What can hang from each mark:
bizulem: gibo kuges lubaf nimop zomer
suno: rifel zomer
zomer: bizulem
lezip: zomer
satib: rifel
kuges: bizulem
lubaf: bizulem lezip suno
nimop: bizulem

Known rows, with every way that one mark hangs from another:
(suno rifel (zomer (bizulem gibo kuges (lubaf lezip)))): [ 0.68  0.05 -1.96 -4.44  1.49  3.20 -2.97  0.87  1.66  0.42  2.31 -1.88
  0.64 -0.69  1.11  2.23 -0.70 -0.19 -0.37 -1.73 -5.21  0.51]
(lezip (zomer (bizulem lubaf nimop))): [-0.53 -1.00  0.66 -0.81  0.11  1.24 -5.40  1.34 -1.51  1.37  1.37  0.41
  2.23 -0.68  0.26 -0.13 -0.25 -3.04 -1.18 -1.14 -2.06  0.03]
(suno rifel (zomer bizulem)): [ 0.20  0.08  1.24 -1.17 -1.47  0.80 -0.21 -0.30  1.29  0.51  1.69 -0.82
  0.52  0.45  0.69  0.58 -0.51 -1.63  0.29  0.27 -1.59 -0.81]
(lezip zomer): [-0.20  0.15  0.69  0.36 -0.27 -0.20 -0.69  0.51  0.12 -0.36 -0.15 -0.14
  1.06  0.94  0.52  0.24  0.10 -1.24 -1.04 -0.41  0.01 -0.98]
(kuges (bizulem gibo (lubaf lezip) nimop zomer)): [ 0.76 -1.60 -3.70 -2.90  2.84  4.73 -4.05  2.23 -3.90  0.71  0.75  2.00
  3.09 -1.99 -0.50  1.60 -0.99 -0.60 -2.10 -3.62 -2.01  1.64]
(bizulem gibo kuges nimop zomer): [-0.27  0.20 -2.46 -2.04  3.13  2.48 -0.37  0.40 -1.24 -0.54 -1.01  1.73
  2.73 -2.39  1.48  0.77 -3.38 -1.23 -0.89 -1.52 -1.50  0.83]
(suno (zomer (bizulem (lubaf lezip)))): [ 0.70 -0.46 -0.38 -2.03 -0.15  2.14 -4.67  1.05  0.32  0.61  3.01 -1.07
  0.59  0.62  0.30  0.89  1.00 -0.83 -0.95 -2.20 -3.77 -0.16]
(lezip (zomer (bizulem gibo kuges nimop))): [-0.60  0.94 -1.21 -1.75  2.00  1.65 -2.02  0.16  0.37  0.18  0.07  1.08
  2.31 -1.91  2.22 -0.40 -2.79 -2.64 -1.14 -0.20 -3.49  1.26]
(bizulem gibo kuges (lubaf lezip) nimop): [-0.19 -0.87 -4.19 -2.53  3.49  2.57 -4.52  1.57 -1.03  0.95  0.42 -0.02
  1.19 -2.70  0.21  1.21 -1.01  0.36 -0.29 -1.86 -3.67  1.14]
(bizulem gibo (lubaf lezip (suno rifel)) nimop zomer): [ 1.18 -2.30 -1.60 -4.01  1.55  2.89 -4.01  1.51 -3.90  2.01  2.08  0.58
  4.96 -1.37  0.54  3.62 -0.07 -0.59 -1.27 -4.49 -1.54 -0.47]
(nimop (bizulem gibo (lubaf suno) zomer)): [ 1.13  0.66  0.06 -4.99  1.02  2.83 -2.83  1.79 -2.39  0.87  1.49  0.72
  4.43 -0.39  1.13  1.26 -0.54 -1.60 -1.16 -3.65 -2.06  1.36]
(lubaf (bizulem kuges) (lezip zomer) (suno rifel)): [ 0.13 -0.83 -2.22 -2.29  0.46  1.90 -2.97  2.46  0.30  2.29  2.59 -1.95
  1.36 -0.36  1.84  3.10  0.98 -1.18 -1.16 -1.19 -1.96  0.91]
(satib rifel): [ 0.05 -0.70  0.47 -0.87  0.10 -1.25  1.72 -0.14 -0.09  1.07  0.62  0.33
 -0.40  0.14 -0.01 -0.73  0.53  0.53 -0.36 -0.73  1.18 -0.49]
(suno rifel): [-0.07 -0.64  0.58 -0.70 -0.62  0.23  0.74 -0.10 -0.05  0.81  0.03 -0.80
 -0.02 -0.35 -0.55  1.13  0.44  0.40  0.54  0.52  0.65 -0.59]
(suno rifel (zomer (bizulem kuges lubaf nimop))): [-0.69 -1.42 -0.89 -2.13  1.08  1.54 -4.58  1.57  0.03  1.86  1.77 -1.34
  0.30 -1.90  0.50  1.32 -1.61 -2.57  0.63 -0.73 -3.26 -0.28]
(zomer (bizulem gibo)): [ 0.49  1.36  0.12 -2.11  0.52  1.82  0.64 -1.27  0.72 -0.42  0.62  0.89
  1.40 -0.48  1.22 -0.83 -1.23 -0.63 -0.72  0.14 -2.23  1.55]
(suno rifel (zomer (bizulem kuges (lubaf lezip) nimop))): [-0.48 -1.87 -1.97 -2.61  1.09  2.44 -5.71  1.90 -0.15  2.32  2.66 -1.57
  0.65 -1.97  0.26  2.17 -0.19 -1.43  0.28 -1.59 -4.24 -0.25]
(zomer (bizulem nimop)): [-0.48 -0.51 -0.10 -0.10 -0.10  0.81 -2.03 -0.21 -0.90  1.60  0.97  1.28
  1.32 -1.45  0.52 -0.89 -0.72 -1.88 -0.09  0.30 -1.43  0.83]
(kuges (bizulem gibo (lubaf lezip suno) nimop zomer)): [ 1.42 -1.77 -3.46 -3.48  2.58  3.75 -5.15  2.49 -4.70  1.48  2.06  1.73
  4.06 -1.59  0.68  2.41 -0.99 -1.13 -2.40 -4.89 -2.28  1.46]

Rows:
[ 0.97 -1.37 -3.34 -2.29  2.13  2.06 -6.28  2.92 -3.46  1.79  2.11  1.09
  3.31 -0.69  0.87  1.85 -0.51 -1.82 -2.25 -3.71 -2.77  0.95] | (kuges (bizulem gibo (lubaf (lezip zomer) suno) nimop))
[ 0.38 -0.13  0.51 -1.62 -0.36  1.16 -3.50  0.71  0.50  0.11  2.09 -0.81
  0.12  0.63  0.43  0.07 -0.49 -2.01 -0.49 -1.38 -2.83 -0.20] | (suno (zomer (bizulem lubaf)))
[ 0.58 -1.52 -3.60 -3.54  2.48  1.41 -5.23  2.35 -1.06  1.96  2.29 -1.11
  2.07 -1.53  1.38  3.36 -1.55 -1.18  0.14 -3.34 -4.00 -0.88] | (bizulem gibo kuges (lubaf lezip (suno rifel zomer)) nimop)
[ 0.69 -0.30 -2.64 -3.39  1.30  1.56 -3.11  0.80  0.07  2.01  2.76 -0.18
  2.51 -1.80  2.69  2.15 -1.95 -1.85 -0.10 -2.11 -4.82  0.25] | (lubaf lezip (suno rifel (zomer (bizulem gibo kuges nimop))))
[ 0.23 -1.49 -1.78 -0.99  0.70  2.45 -2.64  1.68 -3.23  1.82  2.15  1.83
  3.64 -1.45  1.50  0.96 -1.41 -3.04 -1.15 -2.19  0.13  1.08] | (lubaf (bizulem nimop zomer) suno)
[-0.86 -0.58 -1.01 -1.18  0.50  0.92 -2.16  0.58  0.79  1.55  1.25 -0.52
  0.47 -1.81  1.25  0.81 -2.06 -2.58  0.73  0.29 -2.74 -0.44] | (suno rifel (zomer (bizulem kuges nimop)))
[-0.08  1.28 -1.36 -5.11  2.44  4.00 -2.14  2.02 -0.61 -0.10 -0.28  0.07
  2.64 -1.64  0.64  0.80 -1.39 -0.87 -0.78 -1.98 -2.90  2.09] | (nimop (bizulem gibo kuges lubaf zomer))
[ 1.06 -2.11 -2.79 -2.86  1.42  2.28 -5.55  2.95 -3.41  2.57  2.12  0.36
  3.20 -0.97  0.40  3.03  0.07 -1.48 -1.81 -3.39 -2.44  0.23] | (kuges (bizulem gibo (lubaf (lezip zomer) (suno rifel)) nimop))
[-0.67  1.09 -0.36 -2.88  1.04  2.30 -0.48  1.65 -0.19  0.50 -0.20 -0.15
  1.79 -1.36  0.86  0.34 -0.75 -1.19 -0.29 -0.95 -1.31  1.70] | (nimop (bizulem kuges zomer))
[ 0.30 -1.19 -3.64 -1.64  2.47  3.25 -5.32  2.59 -2.68  0.96  0.91  1.32
  2.44 -1.29 -0.27  1.07 -0.35 -1.29 -2.10 -2.39 -2.73  0.89] | (kuges (bizulem gibo (lubaf (lezip zomer)) nimop))
[ 0.55  0.38 -0.53 -6.42  1.61  2.93 -2.60  2.18 -1.30  1.56  1.05 -0.94
  3.61 -1.25  1.29  2.70 -1.03 -1.14 -0.39 -3.18 -2.27  1.64] | (nimop (bizulem gibo kuges (lubaf (suno rifel)) zomer))
[-0.70  0.89  0.64 -1.30  0.36  0.64 -1.39  0.41  1.74  0.01  0.48 -0.93
  0.34 -0.08  1.75 -0.06 -0.86 -1.78 -1.26  0.12 -2.47  0.92] | (lezip (zomer (bizulem kuges)))
[ 0.45 -1.03 -2.67 -3.10  2.21  0.62 -4.16  2.00 -1.01  1.45  1.37 -0.77
  1.71 -1.47  1.52  2.72 -2.98 -2.13  0.62 -2.58 -2.98 -1.03] | (bizulem gibo kuges (lubaf (suno rifel zomer)) nimop)
[-0.57  0.79 -2.19 -1.92  2.15  1.81 -1.27 -0.16  0.40  0.53  0.24  1.09
  1.34 -2.78  1.76 -0.77 -2.91 -1.40 -0.16  0.25 -3.44  2.19] | (zomer (bizulem gibo kuges nimop))
[ 1.30 -0.99 -1.50 -5.60  2.20  2.91 -2.64  1.57 -1.22  0.90  1.69 -1.47
  3.00 -0.89  1.31  4.33 -0.40  0.67 -1.27 -4.33 -2.58  0.58] | (bizulem gibo kuges (lubaf lezip (suno rifel)) zomer)
[ 1.45 -2.03 -2.01 -2.54 -0.11  1.45 -4.95  3.03 -1.83  1.99  3.22 -1.72
  0.47  0.79 -0.22  3.49  1.03 -0.55 -0.65 -3.50 -2.03 -0.42] | (kuges (bizulem (lubaf lezip (suno rifel zomer))))
[ 1.09 -2.32 -3.64 -1.28  1.19  1.24 -7.17  3.46 -3.42  2.26  3.11  0.25
  1.20 -0.50  0.17  1.93 -0.17 -1.90 -0.87 -3.94 -2.74 -0.03] | (kuges (bizulem (lubaf lezip (suno zomer)) nimop))
[-0.43  0.00 -2.25 -3.03  2.77  2.56 -3.70  0.74 -0.25  0.82  0.67  0.41
  1.16 -2.89  1.04 -0.12 -2.43 -1.63 -0.18 -0.69 -4.03  2.28] | (zomer (bizulem gibo kuges lubaf nimop))
